Each row was made from one path, in order. Every step used is in the known rows, and no mark comes twice. Write each row's path.
(in the rows, 100 means zero)
Known rows
J/M/R/Q: 110	102	80	114	96	109	106	87	96	85	93	115	126	114	131	100	73	110	107	101	132	95	99	90	94	109	115	98	97	97	106	103	92	100	100	88	98	94	102	113	107	81	77	99	114	119	131	124	111	105	111	100	112
Q/R/J: 110	100	80	115	109	107	88	113	102	93	98	94	95	87	99	89	87	109	99	114	100	82	102	75	106	101	121	91	84	115	102	92	112	116	93	98	95	99	107	89	105	82	101	93	76	114	91	92	108	119	103	123	110
R/Y/J: 105	94	78	117	100	101	117	97	111	103	92	107	107	110	97	92	94	100	113	102	118	92	79	91	80	98	86	95	112	103	99	98	103	115	136	101	108	100	96	105	92	101	85	105	76	116	121	97	96	88	88	70	127
M/R/Y: 118	110	77	128	100	103	110	81	89	102	111	96	109	116	104	105	88	86	120	98	121	99	75	81	80	110	94	90	109	113	107	87	91	128	123	92	89	87	116	93	109	105	68	100	98	120	127	101	96	95	101	82	122
M/E/N: 119	81	105	113	88	125	77	86	106	114	104	112	119	102	103	87	123	95	110	102	123	87	105	96	85	96	92	92	84	112	78	102	98	91	96	113	113	93	90	98	92	101	101	117	86	104	126	102	103	100	102	82	97
M/Y/R: 104	115	83	127	117	101	111	91	112	110	84	83	91	110	92	104	79	114	123	97	123	124	104	101	88	100	87	112	83	123	123	106	98	106	122	81	95	96	97	95	111	112	79	110	84	124	106	99	83	101	77	86	94
M/R: 118	104	87	117	97	102	99	97	90	94	105	96	117	113	98	107	97	95	110	93	110	99	94	89	98	117	110	98	103	109	111	96	91	116	107	86	89	90	111	101	114	95	83	101	105	111	116	112	89	104	110	101	105
R/Y: 99	108	89	114	100	105	107	84	99	109	107	98	93	109	106	99	91	88	114	103	107	92	83	93	87	85	85	94	107	109	93	92	103	108	115	108	103	90	105	96	91	113	85	98	89	110	112	92	103	91	93	80	111
Q/R/J/Y: 112	115	92	124	119	111	93	96	109	97	93	108	99	84	114	86	100	104	110	117	109	78	95	74	109	98	106	89	73	116	114	94	109	111	82	91	85	91	107	105	93	99	110	84	78	106	100	94	113	111	101	109	108
Q/J/R/Y: 103	107	82	134	94	98	87	85	105	105	120	112	106	136	103	101	99	103	125	115	121	97	73	109	73	101	75	119	96	118	80	93	100	128	120	97	79	91	112	106	87	116	101	89	73	97	113	86	103	82	86	100	101
M/J/R/Y: 110	108	81	133	80	90	87	91	95	110	103	116	91	115	110	97	94	76	124	102	116	108	78	99	64	104	77	117	89	129	93	81	101	128	103	103	73	93	107	88	87	119	84	98	88	106	113	82	95	80	107	92	93
J/Y/R/Q: 115	133	112	122	125	105	112	91	123	91	83	116	116	110	134	97	91	113	125	116	134	105	88	88	103	89	80	102	67	122	118	99	85	98	108	80	108	94	101	122	100	114	91	113	102	122	124	109	104	96	71	74	100
E/N/M/Y: 84	89	80	114	126	109	99	90	101	114	103	87	109	109	95	86	95	104	109	100	116	96	111	120	96	87	99	95	81	103	95	115	121	94	103	100	91	72	93	90	103	91	104	102	63	112	112	83	109	102	87	85	73
E/N/M: 98	87	94	101	112	113	83	111	97	103	106	86	113	102	104	100	107	108	93	116	100	84	105	118	106	93	106	92	87	104	81	115	118	86	96	101	99	89	95	92	102	95	115	102	73	100	120	91	108	94	99	84	86
Q/R/Y: 117	112	83	112	110	108	110	93	110	100	93	84	102	100	117	104	86	108	102	114	117	81	74	79	95	108	95	92	100	120	90	97	105	106	104	99	93	89	106	93	107	98	88	92	71	110	109	89	109	96	92	94	115
Q/J/R: 103	96	87	130	92	87	75	100	104	100	114	118	106	124	98	96	108	108	108	113	111	100	88	111	85	108	94	126	93	112	88	97	92	118	106	87	74	99	103	106	91	110	113	86	91	96	100	103	101	89	93	126	90
Q/R: 120	105	89	102	112	104	95	109	105	93	89	88	103	87	106	108	96	119	85	110	110	78	92	81	108	110	113	101	93	116	96	111	106	103	94	89	88	100	101	102	117	89	97	95	83	105	102	97	106	98	103	111	97
J/Q: 93	104	92	104	84	97	107	108	101	76	85	111	118	107	115	90	96	110	108	107	112	106	91	96	93	93	88	100	115	100	109	103	84	104	109	100	104	90	104	100	91	91	114	98	83	103	90	96	116	91	114	95	92
N/M: 85	107	95	100	107	98	99	104	84	100	109	85	98	99	102	99	96	108	90	117	83	97	110	113	110	100	101	103	91	101	89	108	115	79	86	109	84	91	88	111	105	101	114	89	87	102	110	88	115	87	92	97	97
J/M/N/E: 94	78	77	78	74	124	74	92	125	86	99	116	111	102	116	114	76	91	80	123	111	92	106	116	73	102	95	88	79	87	70	110	115	75	99	107	108	102	79	112	75	95	100	116	101	97	98	122	118	89	135	107	95
M/Y/J: 101	91	80	121	114	88	119	95	113	105	87	109	107	104	75	87	93	114	117	83	126	110	99	104	85	91	95	106	107	103	117	108	109	109	130	90	97	97	91	108	92	94	80	108	76	122	96	101	92	102	84	84	103
N/E: 87	104	93	95	106	108	95	106	112	90	97	116	110	112	109	109	90	94	92	115	98	109	101	97	100	87	105	99	93	86	82	93	103	82	101	108	107	99	94	110	91	90	97	115	88	88	97	115	103	81	112	106	90
M/N/E: 94	90	91	78	84	121	85	99	123	83	114	114	117	114	100	114	88	83	86	119	106	99	93	106	91	91	88	89	79	97	71	96	101	94	101	106	116	92	82	103	82	107	97	129	101	101	89	121	102	90	117	113	97
N/M/R: 101	109	84	118	104	105	102	99	75	95	112	95	113	107	103	104	89	102	98	103	95	99	104	104	104	113	109	101	99	106	102	103	101	95	101	87	72	88	99	108	117	92	95	95	95	107	122	103	99	92	101	94	100
E/N/M/J/R: 101	83	78	133	86	103	59	118	90	108	100	107	110	107	96	94	104	98	101	117	108	101	101	124	86	103	103	113	70	126	88	101	118	111	92	99	72	84	98	85	91	100	116	101	70	105	122	80	97	83	115	103	63
N/M/R/J/Q: 87	115	64	127	94	104	97	113	67	70	103	102	125	113	113	80	80	101	116	107	93	99	102	98	96	102	105	96	101	96	113	90	96	117	104	98	84	74	107	92	101	78	108	91	78	115	105	86	115	95	113	100	107
Y/R/Q/J/M: 117	92	71	121	103	104	79	100	129	97	88	118	98	127	141	105	76	144	121	124	133	99	88	100	89	102	83	115	80	106	92	124	96	97	118	72	103	95	97	116	108	93	90	95	87	115	136	118	118	94	79	99	102
M/J/R: 106	100	88	130	79	92	78	112	93	104	94	113	100	110	97	93	100	91	109	100	108	118	98	104	82	109	96	125	84	124	96	88	101	120	97	91	80	100	102	93	96	111	100	104	99	103	106	94	91	92	117	113	81
N/E/M: 92	90	84	104	117	96	88	95	105	71	110	118	115	103	100	101	84	86	103	126	101	96	106	108	95	96	114	98	89	75	83	99	100	89	106	122	91	83	104	121	74	87	95	111	79	113	110	121	106	88	115	100	97

Write each row's path
98	59	55	88	79	113	58	92	138	92	113	132	106	120	122	113	80	97	85	132	120	84	93	115	77	100	74	100	76	81	56	113	111	89	114	100	98	96	73	121	79	100	105	107	84	97	106	125	118	88	122	126	96 -> Q/J/M/N/E
103	94	89	129	100	108	74	125	95	99	103	115	126	117	116	85	102	106	115	123	121	102	103	113	93	91	102	113	61	125	86	103	109	113	89	100	85	76	103	97	100	92	107	111	74	117	128	95	109	87	99	96	72 -> E/N/M/J/R/Q
111	91	78	120	110	115	88	105	88	95	109	89	125	114	106	104	101	103	108	114	106	84	102	106	99	104	119	83	92	106	98	113	105	98	107	90	88	80	106	90	112	85	106	102	78	111	134	102	98	96	106	90	90 -> E/N/M/R
120	74	53	126	89	95	73	88	105	98	100	116	107	122	114	113	92	111	111	99	128	90	86	104	79	122	96	109	105	98	96	112	105	108	117	80	75	95	95	117	104	91	91	79	96	103	130	117	108	100	107	113	107 -> Q/J/M/R
107	124	96	116	113	108	108	106	113	87	88	100	107	117	119	101	83	128	117	120	115	111	90	87	103	94	90	106	84	113	108	103	84	101	111	85	118	92	108	108	116	106	83	112	98	129	118	114	104	99	77	88	106 -> Y/R/Q
124	47	72	112	83	118	43	81	116	128	101	128	114	112	122	90	110	114	109	107	133	73	103	104	69	105	87	105	85	97	64	120	106	84	103	109	93	81	80	117	84	97	112	96	78	93	139	109	121	100	104	97	97 -> Q/J/M/E/N
100	73	69	111	103	83	69	98	100	87	98	125	101	99	104	93	80	76	97	112	104	105	108	103	86	94	97	105	75	83	89	91	105	98	102	110	79	75	100	122	70	97	85	115	76	110	116	125	104	82	125	104	86 -> N/E/M/J
100	99	62	117	94	85	86	124	93	76	79	96	103	95	128	98	82	118	86	123	104	92	93	102	100	108	87	107	94	123	98	105	116	107	86	90	68	77	89	104	110	92	121	86	53	100	106	81	128	78	105	106	83 -> N/M/J/Q/R
104	118	79	121	102	105	108	101	107	76	82	92	117	109	130	99	79	116	105	123	126	86	67	87	93	99	88	94	117	119	101	102	99	115	107	100	102	80	113	89	97	97	102	89	55	109	99	79	115	88	99	85	102 -> J/Q/R/Y
123	92	78	128	113	94	89	92	79	77	120	96	118	104	90	95	87	87	114	101	124	93	101	94	95	119	117	98	96	95	118	102	92	118	112	94	74	77	125	114	93	85	77	103	95	130	123	118	99	107	110	98	112 -> E/M/R
93	74	61	121	101	82	72	109	96	64	90	131	116	115	123	86	74	88	112	120	111	107	95	106	81	91	90	112	89	85	93	94	91	106	109	119	83	72	105	116	58	80	91	117	62	116	104	118	115	72	128	94	73 -> N/E/M/J/Q
98	93	58	118	116	112	90	95	110	104	78	95	89	88	107	85	61	113	102	99	120	86	119	91	86	101	117	101	85	106	109	111	133	110	90	96	81	89	101	97	93	72	86	87	73	117	90	87	121	126	105	121	107 -> Q/R/J/M/Y
105	106	77	132	124	93	95	83	98	89	121	131	130	138	135	96	97	107	116	116	130	85	80	102	112	86	83	104	77	109	104	99	91	101	108	74	63	63	89	144	104	102	107	87	84	109	140	110	123	91	71	88	116 -> N/M/R/Q/J/Y
101	105	46	128	102	91	94	109	100	85	83	93	98	100	133	94	71	113	100	123	112	85	71	99	92	99	73	104	96	122	94	102	110	112	99	93	73	65	94	96	101	105	103	84	50	111	120	65	133	71	100	86	89 -> N/M/J/Q/R/Y
96	90	76	123	99	90	125	106	115	86	78	111	124	118	91	77	84	121	115	84	131	104	91	100	80	92	89	107	118	99	125	109	100	118	133	90	104	88	89	106	86	93	96	112	60	119	84	92	104	91	90	79	90 -> M/Y/J/Q
105	113	83	131	140	96	113	80	111	89	94	93	110	118	101	85	63	111	132	108	145	106	107	100	94	96	93	118	75	110	124	114	85	112	121	95	100	66	116	117	96	97	66	112	74	149	121	118	106	112	71	78	98 -> E/M/Y/R/Q
121	79	73	135	83	142	56	96	102	120	86	116	102	98	113	85	85	112	128	110	121	90	121	91	65	112	96	92	62	106	90	114	109	93	106	110	121	87	96	87	88	89	89	113	78	124	144	103	99	107	109	89	108 -> Y/R/J/M/E/N
104	68	72	112	103	96	73	115	96	118	95	99	98	97	110	94	100	97	102	108	98	92	106	115	94	93	91	96	73	113	88	103	120	95	95	99	90	78	86	91	98	94	112	99	68	102	133	88	105	90	104	87	83 -> E/N/M/J
119	97	73	140	117	89	70	88	117	88	85	130	106	107	126	100	81	84	120	131	119	107	99	104	90	103	79	108	55	108	110	98	96	95	113	96	77	80	95	128	67	108	81	118	71	119	143	129	100	78	102	76	83 -> N/E/M/J/Y/R
103	73	67	129	94	72	78	104	79	75	96	112	109	103	106	77	79	86	110	99	116	98	92	113	79	100	80	114	97	96	113	100	88	125	108	109	81	66	116	102	67	88	96	100	70	121	110	100	118	85	115	90	85 -> E/M/J/Q
95	107	99	101	91	107	92	88	80	105	121	108	107	92	102	94	104	100	97	106	96	92	120	98	102	103	83	110	90	102	74	104	102	70	82	116	80	85	79	128	98	110	110	97	93	105	122	93	117	87	91	89	107 -> N/M/E
112	82	53	134	111	97	86	78	127	117	82	102	86	121	111	106	68	137	119	100	133	106	103	109	72	108	71	122	82	118	103	125	112	100	134	69	76	90	87	116	102	105	90	91	68	109	119	98	101	95	82	96	84 -> Q/J/M/Y/R
120	74	76	115	74	107	90	89	106	108	86	128	112	93	101	95	95	110	102	97	126	90	115	97	76	119	96	106	105	92	84	120	113	81	100	107	95	108	73	129	85	85	86	102	88	109	134	116	112	89	108	82	120 -> Y/J/M/E
122	92	72	120	97	94	106	134	121	68	68	104	128	101	111	96	87	142	90	114	128	86	78	82	94	108	105	103	121	109	106	115	99	113	116	86	102	102	99	104	104	77	109	98	53	113	101	101	103	87	102	96	107 -> Y/J/Q/R
100	112	65	134	88	109	100	112	77	72	94	106	125	123	108	74	82	97	122	97	107	103	95	82	92	96	104	91	106	100	120	83	86	135	115	97	101	86	120	85	92	74	99	99	84	122	101	96	103	110	124	107	113 -> M/R/J/Q
97	99	71	130	131	104	98	84	120	83	95	100	114	113	97	100	61	100	122	121	123	116	109	107	86	95	97	113	75	92	108	104	102	94	131	97	90	79	104	121	80	94	73	122	62	130	114	121	88	94	94	88	84 -> N/E/M/Y/R
98	111	83	131	137	121	109	97	119	102	90	85	120	120	109	90	81	132	130	116	129	106	111	111	98	81	90	103	63	123	105	122	102	94	117	88	104	72	99	101	116	95	84	117	62	130	126	94	100	100	63	73	86 -> E/N/M/Y/R/Q
112	75	58	97	79	129	66	100	111	91	97	98	95	84	105	91	76	100	79	120	118	69	107	95	86	116	106	89	70	111	90	112	130	108	85	105	104	95	88	86	88	88	98	100	85	118	98	102	121	121	129	134	117 -> Q/R/J/M/N
93	109	69	128	106	109	93	104	69	93	118	103	105	103	101	89	86	92	110	105	89	97	116	99	104	103	113	89	85	102	107	93	115	112	97	97	79	86	102	96	103	82	97	92	90	112	117	91	109	106	107	108	112 -> N/M/R/J
